Known rows, with every step that occurs:
Q > J: [-12 -18 -22   8  -2  -2 -35   3   0  18  -4  10  21 -19   9  -3  13 -11
  -2   1 -17   3   0 -22 -20   7 -15   3  -3   8   6]
Q > V > W > Y: [-13 -19  -9  11 -27   6 -14  16 -21   6  12 -29 -16  18   8 -32  16   7
  -7  15   3  27  17 -18   1  -8 -49 -48  -3  31 -26]
G > Q > V > W > Y: [-29   1   1  10 -50  10   1   8 -27   2  24 -13 -37  31   8 -37  24  12
 -31 -10   9  20  18  -6   9 -15 -55 -40 -12  30 -37]
W > Q > C > H: [  7  12  -5  19  33  -7   5  -4  -3 -26   6   6   2 -17   2   4 -36  41
  17  23 -21 -15  -2  23  20   2  -9   8   0   5  31]
W > V > Q: [ 16 -36 -11   5  10 -15 -31   9  -1 -15   3 -10  27  -4  -5 -21 -25  30
  32   3  -5  16 -21   8  -1   5  -3   0  10  -1   9]
E > G > C > H: [-13  -6  -9 -13  29  29  33  33   4  -4   4  48   0  21 -27 -11 -25  29
   5  15 -21  -6 -12  11  -8 -39  -2   7 -22  27  30]
Y > W > V > Q: [ 17 -30 -10   9  15   7 -18  24  -9  -6  14 -30  23  -1  -3 -31 -20  20
  27  18  15  40 -18   9 -14 -17   1 -29  11   3 -24]
G > E: [-14 -24 -22  -9   4   0  -9  24  -9  19  11 -16   1  10  27  -9 -19  -9
  -1  -2 -45  -4  -4 -21   1  -6  -3  -9  -5   7  43]
V > Q: [  2 -46 -21   2   6 -24 -24   7  13  11  16  -3  15 -23   6 -18 -10  13
  30  -6 -25  16  -6  -3  -4   7  -3   1  10  -1  20]
E > G: [-10 -30  11  -4  -9  33   0  22   7  -3   7  21 -12   0  -8 -21 -15   4
 -13 -19 -30  -3   3   0  -1  -3  -6  12 -11  12  12]
V > W: [ -5 -37   1  -1 -11   9  -8  17  -7  27  10 -14 -12   6  13 -36  -1  -8
   1  16 -29  18   0 -11 -13 -13 -28 -16 -15  15 -12]
V > W > Q > C > G: [  3  -2  13  35  21 -11 -13 -12  -3  -8   2  -2   2   2  -1  -7 -14  24
  11  31 -37 -16 -10  11  20 -11   5 -14  -6   6  16]
Y > W > V > Q > J: [ 11 -20 -24  13  20  -8 -48   6  -4   0   1 -25  43  -8  -3 -13   0  16
  16  18  25  37 -17  -1 -31 -18   4 -23  15  -2 -34]
Y > W > Q: [  4 -24   6  31  11  37  21  30 -12  16  12  -9 -16 -12  19 -36 -13  15
   5   2   1  28  13  22   1 -19  -7 -19   8  10 -12]
Q > W: [  3 -41   9 -13 -14  -4   9   8  -9   7   4  -4   7  -9  30 -30  -5 -34
  16  -3  -7  34  -3 -19 -24   6 -15   3   8   6  -5]
W > Y > Q: [  3 -22 -29  -9   3  19 -21   9  -6 -25  13  -6  12  -5  16 -33 -26  21
  24  15   6  28  15  16  25   2 -23 -15  13  -4  -4]
W > Q > C: [  4  -6  -6  28  15  -3  -9  -8   8 -12   5  10 -18 -25  -1   6 -21  24
  14   4 -24 -22   6  31  29  17  -8  19   3   5  20]
Q > C: [ -2  -7 -13   2   8  -9 -21  -4   5  -4   2  11  -6 -18  -2   9 -11 -11
  16  15 -30 -21  -4   0  11  22 -20   9 -10   4  13]
Q > W > V: [ 14 -31  16 -12 -14   4   0   9 -24 -21  -6 -11  19   5  19 -34 -22 -18
  11   8   2  34 -20  -8 -18   4 -14   4  15   2 -16]
W > V > Q > C > H: [ 17   8 -15  -9  40 -41 -33 -14  -1 -45  -1 -12  40  -6 -21   6 -40  47
  39  38 -10  -2 -35   9   5   1  -3  -1   7   0  15]
C > G > Q > W > Y: [-13 -13  23 -11 -18  -3  23  -4 -32 -32   7   8  19  32  20 -36   4  -2
 -13   5   3  20 -20 -16   0 -21 -15 -13  18   7  -8]
G > Q: [-17 -11   2   1 -26  16   6  12 -11   6  17  21 -18   1   6 -26   4  -1
 -18 -25 -22  -3   4   0   2   3 -25   5 -16  10   4]
G > C: [ -5 -22 -29   0  15  20  13  26   6  19   4  41  -8   2  -8 -15   0  -9
  23  12 -22   1  -2  10  -5 -10 -20  -1 -17  24  22]
V > W > Q: [ -1 -31  11  24  -7  18   6  13  -4  17  11 -15 -23   1  19 -41  -8  23
   0   2 -19  17   9  19   3 -18 -15 -10  -4  12  -5]
E > G > Q: [-27 -13  21  -3 -34  38  14  14   0  -4  20  37 -29  15 -11 -29  -7  15
 -41 -43 -24 -13  10  12   3 -10 -10  18 -17  10   3]
W > Q > V: [ -1 -15   5  43 -17   8  -9  22  -9   6   6   1 -11 -21  14 -17   3  21
   4 -27  -8  14  25   6  20  28 -19  -8  11  27  23]
E > G > Q > V: [-31  -2  23  13 -53  24  -2  23  -4  -1  16  28 -31   8 -10 -18  14  10
 -41 -62 -15  -1  26  -3  11   9 -18   1 -13  31   5]
C > Q > W > Y: [ -1 -40   2 -28  -4   2   8  -3 -29 -20  -4  -3  16   7  41 -36  23 -27
  18  22  16  16 -24 -27 -11 -20 -28   0  14  -5 -14]
Y > W: [  1 -30  -6   7   7  35  10  33 -13  22   8 -13  -6  -4  13 -31  -3 -18
   7  19  -7  27   6 -11 -17 -10 -20 -26  -5  12 -17]
E > G > Q > J: [-35   6  11   1 -32  23 -20   1   6   3   9  40  -7   6  -8  -8  15  12
 -54 -44 -11 -16   8   4 -12 -15  -7  24 -17   8 -11]

Rows:
[-25  -2  24  27 -35  -4  -9  10 -27  14   8  -3   4  27  10 -30  30  -4
 -28 -15 -19  12   2 -32   5  -1 -25 -42 -18  33   2]	C > G > Q > V > W
[-10  -7 -38  -7  -2   2 -47 -15  -6   0   8 -18  22   6  20 -31   4  17
   5  29  15  37  16   7   0 -25 -29 -30   5  -7 -41]	V > W > Y > Q > J
[ 10 -35  -3 -15 -11  -6  -8  -5  -3   1   9  -9  26 -19  42 -42 -20 -26
  28  -5   4  58  13   2 -11  11  -9   2  16  -7  -1]	Y > Q > W
[-11 -22   1  17 -34   1 -20  19 -14  30   7 -21 -13   1  14 -31  19 -14
  -3   1 -15  27  14 -26  -7   7 -37 -36 -17  29  -8]	Q > V > W
[  8 -57  -2  -5  -5 -38  -9  -5   7   7  12 -16  24 -22  27 -30  -8 -16
  36  -8 -11  44 -11 -11 -24   3   2   9  20  -2   5]	V > Q > W
[-25   2  -8   4 -24   3 -25  -6  -7  16   9  25   1  -6   6  -9  22  -5
 -30 -21  -8  -5   2  -6 -17   5 -22   8  -7   8  -4]	G > Q > J
[ -7 -24  -3   9 -17   0 -25  11 -24  11  -9   9  11 -11  28 -16  42 -22
  11  -9 -10  -3   0 -35  -2  22 -31 -10  -6  22  23]	C > Q > V
[-14 -22  -6 -12  14  36  14  22   4   6  -9  68  -7  17 -11 -16  22  -4
   9  -4 -20 -24 -11   3  -3 -31  -2  23 -26  13  23]	E > G > C > Q
[  2 -45  17 -23  -5  -1   3  -2 -24   3 -10   8  20  -8  49 -36  26 -48
  18   5  -5  20 -21 -31 -25  -2 -14  14   2  -1   5]	C > Q > W
[-11 -27  -5 -27  10  25  31   7  -9 -23  -1  50  -1  33   5 -30  19 -11
  11  11  17   5 -22   5 -17 -48  -8  12  -2   9  -8]	E > G > C > Q > W > Y
[ -4 -11  -9  32   3   2 -25   0  -1   9  -1  10   7 -26  15  -3   1  20
  -4 -11  -9   3  12  13  -2   2  -8  10  11   4  11]	W > Q > J
[ -1 -12 -31  11 -16   4 -30   9 -14 -18  11  -9  11  -6  15 -24  -7  15
  21  -1  16  38  33   4  26  21 -33 -30  17  15   2]	W > Y > Q > V
[ -2 -15  -9  12 -31   1 -35   5  -7  21  10 -21   5  -6  26 -44   2  -7
  11  -5  -3  49  35  -7   6  16 -27 -36 -11  17 -10]	Y > Q > V > W
[-26  12  12   0 -21  19  -6 -10  10 -19  22  42 -36   8 -25   0 -10  12
 -32 -30 -27 -37   6  22  20   1  -9  28 -22   8  -1]	E > G > Q > C
[-38   4  22   9 -54  29   3  11 -17  -8  25   1 -45  41 -10 -39  16  27
 -56 -32   5   8  20   1  12 -30 -38 -28 -13  32 -39]	E > G > Q > V > W > Y
[  6 -49 -14 -12   0 -32  -8 -10  -2 -19  20 -23  24  -5  22 -29 -10   8
  34  14   9  43 -14  -1 -14 -14 -10  -5  29  -3 -13]	V > Q > W > Y
[  1 -24 -22 -11  -7  14 -20   3 -10  -7  21 -22  -1  13  19 -52 -17  20
  15  31   8  38  19  12  13 -24 -31 -31   0  -3 -28]	V > W > Y > Q
[  5 -19 -14  13  36 -48 -43 -15  15 -15   4   7  42 -18  -9  17 -13  14
  45  23 -37 -19 -27 -10  16  16  15  -3   9   0  40]	V > Q > C > G
[ -6 -13  -2  30  -4   3 -26  -8  -1  26   3  -8  -3  -7  17 -23  10  20
 -11   8 -10  14   9  13 -13 -21 -11  -8   1   9 -16]	V > W > Q > J
[  9 -19 -28   7   7 -27 -62 -10   3  -8  -7  -8  48 -13  -2  -4  -4  24
  20   8   2  13 -20  -4 -14   1   2   3  18  -7  -5]	W > V > Q > J
[ -7 -24  -4   4  20  -6 -14  25 -18   7  -1  -7  35  25  21  -6 -15  -1
   8  12 -56 -13 -17 -40   7 -11  14 -18   0   6  62]	C > G > E
[-15 -15 -16   5  -9   7  -5  17 -16  40  -5  30 -12  22   8 -25  55 -27
  18  16  -6   7   1 -16 -13 -17 -31 -27 -32  35   6]	G > C > Q > V > W
[  8   6 -25   2  34  -8 -36 -16  -6 -47   5   6  42   1  -2   2 -24  22
  34  43  -8  -5  -4   8  44   8  -6 -16  13  -8  18]	W > Y > Q > C > G
[-13 -28   7   4 -23   1 -22   7 -24  28  -5  -7  -3   6  30 -32  51 -29
  -4   6 -10  10   0 -38 -12   2 -34 -27 -21  21  -2]	C > Q > V > W
[-20  12  -6   1 -14  -1  -8 -10  -3  -8  19  25 -26  -5  -8  -4   1  -4
 -11 -12 -24 -26   2  10  15  20 -22  16 -21   7   0]	G > Q > C
[ -3   8 -14  -9  27  -9  -5  -1  -3 -18  -3   0  11 -11  -4  14 -23   9
  16  35 -26 -16 -16  -7   3  10 -21  -2 -14  10  20]	Q > C > H
[  2  13   4  16  25 -10   7 -10  -5  -9  11 -14  -7  -3   3 -13 -27  39
   7  37 -16  -5  -6  21   6 -21 -16 -10 -10   7   5]	V > W > Q > C > H
[-17 -11  -8   9  -5  26  -2  23  -6   9 -10  62 -12  13 -13  -9  41 -11
   3 -17 -11 -11   7 -10   2 -10 -10   6 -23  31  26]	E > G > C > Q > V
